Each row was made from one small tree. The marks that hang from a mark follow it in brackets, in the order of their numbers. Every link used is in the known rows. Write each row's tree.
In the rows, 128 means zero.
Known rows:
Z_314[Z_726]: [149 105 145 168 167 163 159 128 125 160  89 167  79 129 142 143 146 153
  96 144 114 154 148  94]
Z_448[Z_79[Z_262] Z_940]: [156 129  96 102 133 113 129 150 142 134 101 212  91 136  78 107 125 148
 107 136 107 177 137 130]
Z_262[Z_128[Z_726]]: [120 120 141 156 132 129 143 164 118 131 160  70  98 142 131 114 150  93
 161  78 133 106 120 134]
Z_128[Z_262[Z_940] Z_726[Z_314]]: [108 134 132 105  86 145  75  99 119 137 168  90 206 101 118  99 117  72
 164 118 150  91  90 136]
Z_940[Z_262[Z_128[Z_726[Z_469]]]]: [110 112 146 124 145  70 166 158 119 138 140  96 100 140 144 175 166 121
 101  83 132 101 115 119]
Z_940[Z_262]: [121 116 145 110 171  74 179 147 142 148  98 155  91 125 154 183 150 165
  72 132 113 102 142 133]
Z_79[Z_448[Z_128[Z_726] Z_940]]: [139 161 136 115 143 160 106 121 126  91 135 149 133 112 100 120 103 146
 132 160 152 147 203 138]
Z_940[Z_262[Z_128[Z_726[Z_314]]]]: [117 104 134 123 134  78 167 149 122 135 144 102  93 143 128 165 156 111
 106  82 131  93 115 124]
Z_128[Z_262[Z_940]]: [ 96 146 139 108 122 124 105 116 143 151 115 126 161  82 171 106 122 156
 121 135 122  84  94 135]
Z_128[Z_262]: [ 94 141 141 124 148 115 151 128 152 160 115 126 151 101 182 110 133 168
 139 146 153  85 120 140]
Z_262[Z_128[Z_726[Z_314]] Z_940]: [131 111 127 138  75 146  80 132 105 112 162  77 124 124 109 107 124  56
 146  62  87 108  62 116]
Z_79[Z_262 Z_448]: [135 142 106 157  99 133 144  75 132  96 110 121  92 151 196  89 127 150
 132 239 115 134 216 154]
Z_448[Z_128[Z_262]]: [ 97 160 128 136 137 138 150 128 148 152 121 127 149 138 129 117 120 184
 116 105 176 102 135 132]
Z_469[Z_314 Z_726]: [168  86 131 114 194 158 152 130 146 151 123 135  87 103 116 218  94 131
 147 143 108 158  87 149]
Z_79[Z_448]: [142 134 148 151 154 142 139 103 138  96 106 136 103 123 175 115 112 163
 135 190 117 118 189 142]
Z_448[Z_128 Z_940]: [130 150 125  98 155 149 140 171 146 140 103 199 127 103  82 145 108 168
  99 115 131 165 140 119]
Z_940[Z_262[Z_128[Z_726[Z_314 Z_469]]]]: [115 100 138 128 133  75 167 149 119 133 141  99 107 147 138 174 161 107
 109  83 129 105  99 113]
Z_262[Z_940]: [136 129 141 119 128 142  97 127 134 131  98 152 120  98 144 132 112 134
  98 135  62 123 102 128]
Z_726[Z_314 Z_469]: [148  76 134 170 119 139 167 120 139 122  91 151 170 151 176 153 117 102
 156 144  91 166  46  79]
Z_448[Z_940]: [141 126 139  93 171 132 142 178 149 142  92 205 114  72 128 146 120 146
 118 155  93 158 130 126]
Z_128[Z_262[Z_940] Z_726[Z_314 Z_469]]: [106 126 137 116  83 140  76  99 113 133 161  82 236 109 138 114 122  66
 170 118 146 114  56 110]
Z_314[Z_726[Z_469]]: [146  95 150 178 165 159 160 129 120 155  84 161 109 137 162 160 152 146
 103 145 110 177 115  68]
Z_262[Z_128[Z_726[Z_469[Z_314]]] Z_940]: [127 112 134 132  98 140  69 135  97 114 159  65 134 118 124 131 127  76
 151  65  90 122  59 122]
Z_262[Z_128[Z_726[Z_314]]]: [129 104 132 162 111 136 143 150 119 124 161  76 108 149 124 112 140  72
 172  76 129 110  97 124]
Z_709[Z_726]: [137 117 127 143 172 124 169 144 152 162  94 149 130 101 135 127 138 135
 122 181 102 118 137 142]
Z_940[Z_262[Z_128[Z_726]]]: [111 116 142 119 148  72 165 158 122 140 143  99  85 137 134 167 163 124
  97  84 133  90 130 132]
Z_726[Z_469[Z_314]]: [143  88 139 144 171 129 143 127 130 133  93 139 148 128 176 180 113 150
 156 148 104 162  89 128]

Write each row's tree:
[ 96 158 146  98 115 136  72 116 118 146 167  84 191  90 128 103 131 101
 147 121 156  84 120 151] : Z_128[Z_262[Z_940] Z_726]
[130 105 131 145  72 144  81 132 102 109 157  72 144 130 124 118 129  52
 152  62  84 125  39  98] : Z_262[Z_128[Z_726[Z_314 Z_469]] Z_940]
[121 164 131 110 138 146 117 113 141 102 119 158 140  98 133 108 101 181
 126 165 160 127 181 132] : Z_79[Z_448[Z_128[Z_262] Z_940]]
[136 132 140 106 152 111 136 132 135  95 111 159  92  93 150 139 121 158
 113 168 116 125 173 130] : Z_79[Z_448[Z_940[Z_262[Z_128]]]]
[ 93 148 151 107 110 131  73 116 111 142 160  76 221  98 147 120 137  94
 154 122 152 108  88 125] : Z_128[Z_262[Z_940] Z_726[Z_469]]
[151 148 110 104 154 136 122 164 142 132 109 216 111 147  19 125 103 178
  93  61 149 172 127 115] : Z_448[Z_79 Z_128 Z_940]
[149 142  83 157  85 145 123 101 117 123 155 127 125 230  28  91 119 117
 126  75 176 154 151 133] : Z_448[Z_79[Z_262] Z_128[Z_726[Z_314]]]
[146 162  85 102 111 138 102 144 121 129 147 177 124 171   4 103 121 131
 109  85 168 184 165 135] : Z_448[Z_79[Z_262] Z_128[Z_726] Z_940]
[106 129 135 123 111 138 120 112 127 146 168  89 195 118 129 101 127  85
 181 127 181  92 115 142] : Z_128[Z_262 Z_726[Z_314]]
[116 163 134 137 122 150 108  84 134  99 122 120 140 125 149 100 100 180
 122 156 153 102 174 136] : Z_79[Z_448[Z_128[Z_262[Z_940]]]]
[152 120 126  75 175  79 137 171 143 139 100 226  89 117  58 158 128 166
  74  92 116 151 121 120] : Z_448[Z_79 Z_940[Z_262]]
[132 158 136  99 146 132 114 121 123  95 136 151 126 113  97 143 113 153
 107 153 157 136 205 136] : Z_79[Z_448[Z_128[Z_726] Z_940[Z_262]]]
[121 148 125  76 159 109 151 173 143 143 105 202 116 104  78 178 123 177
  63 104 137 149 144 118] : Z_448[Z_128 Z_940[Z_262]]
[117 157 115 141 137 125 133 120 144 147 127 144 134 182  66  96 114 196
 109  51 193 111 122 127] : Z_448[Z_79 Z_128[Z_262]]
[143 100 143 152 124 148 132 128 115 125 144 108 180 150 128 143 129  60
 173 130 129 154 101 113] : Z_128[Z_726[Z_314 Z_469]]
[131 145  96 132  79 132 116 110 115  86 150 103  91 128 154  79 137 104
 154 196 126 145 198 146] : Z_79[Z_262[Z_128[Z_726]] Z_448[Z_940]]
[102 134 142  98 120 133  59 105 106 140 164  74 220  93 138 133 120 100
 170 123 155 110  87 145] : Z_128[Z_262[Z_940] Z_726[Z_469[Z_314]]]
[125 104 138 156 134 128 134 153 110 126 158  65 118 144 139 136 144  93
 178  78 133 124  96 130] : Z_262[Z_128[Z_726[Z_469[Z_314]]]]
[128 165  98 156  84 151 125  71 117  92 143  96 115 176 143  86 125 138
 133 204 157 137 236 156] : Z_79[Z_262 Z_448[Z_128[Z_726]]]
[140 145 101 122 102 134 129  98 134  94 106 159  97 115 174  96 121 145
 129 246 106 157 210 148] : Z_79[Z_262 Z_448[Z_940]]
[137 146 103 140  74 142  97  63 122  87 110 122 101 133 185  86 117 138
 114 230  84 131 190 147] : Z_79[Z_262[Z_940] Z_448]
[116 102 138 117 152  71 156 148 115 136 141  94 100 139 137 186 156 126
 112  84 135 103 114 134] : Z_940[Z_262[Z_128[Z_726[Z_469[Z_314]]]]]
[120 128  94 146  65 124 124 117 123 127 120 103  85 143 171  93 143 113
 115 147  74 124 114 132] : Z_79[Z_262[Z_128 Z_940]]
[147  85 119 162 140 130 173 128 147 148  89 149 176 121 145 138 130 101
 146 177  92 149  73 102] : Z_709[Z_726[Z_314 Z_469]]
[143 124 101 159 111 112 138 126 125 130 137 119  77 195  97  87 143 125
 132  95 133 133 136 139] : Z_448[Z_79[Z_262[Z_128[Z_726]]]]
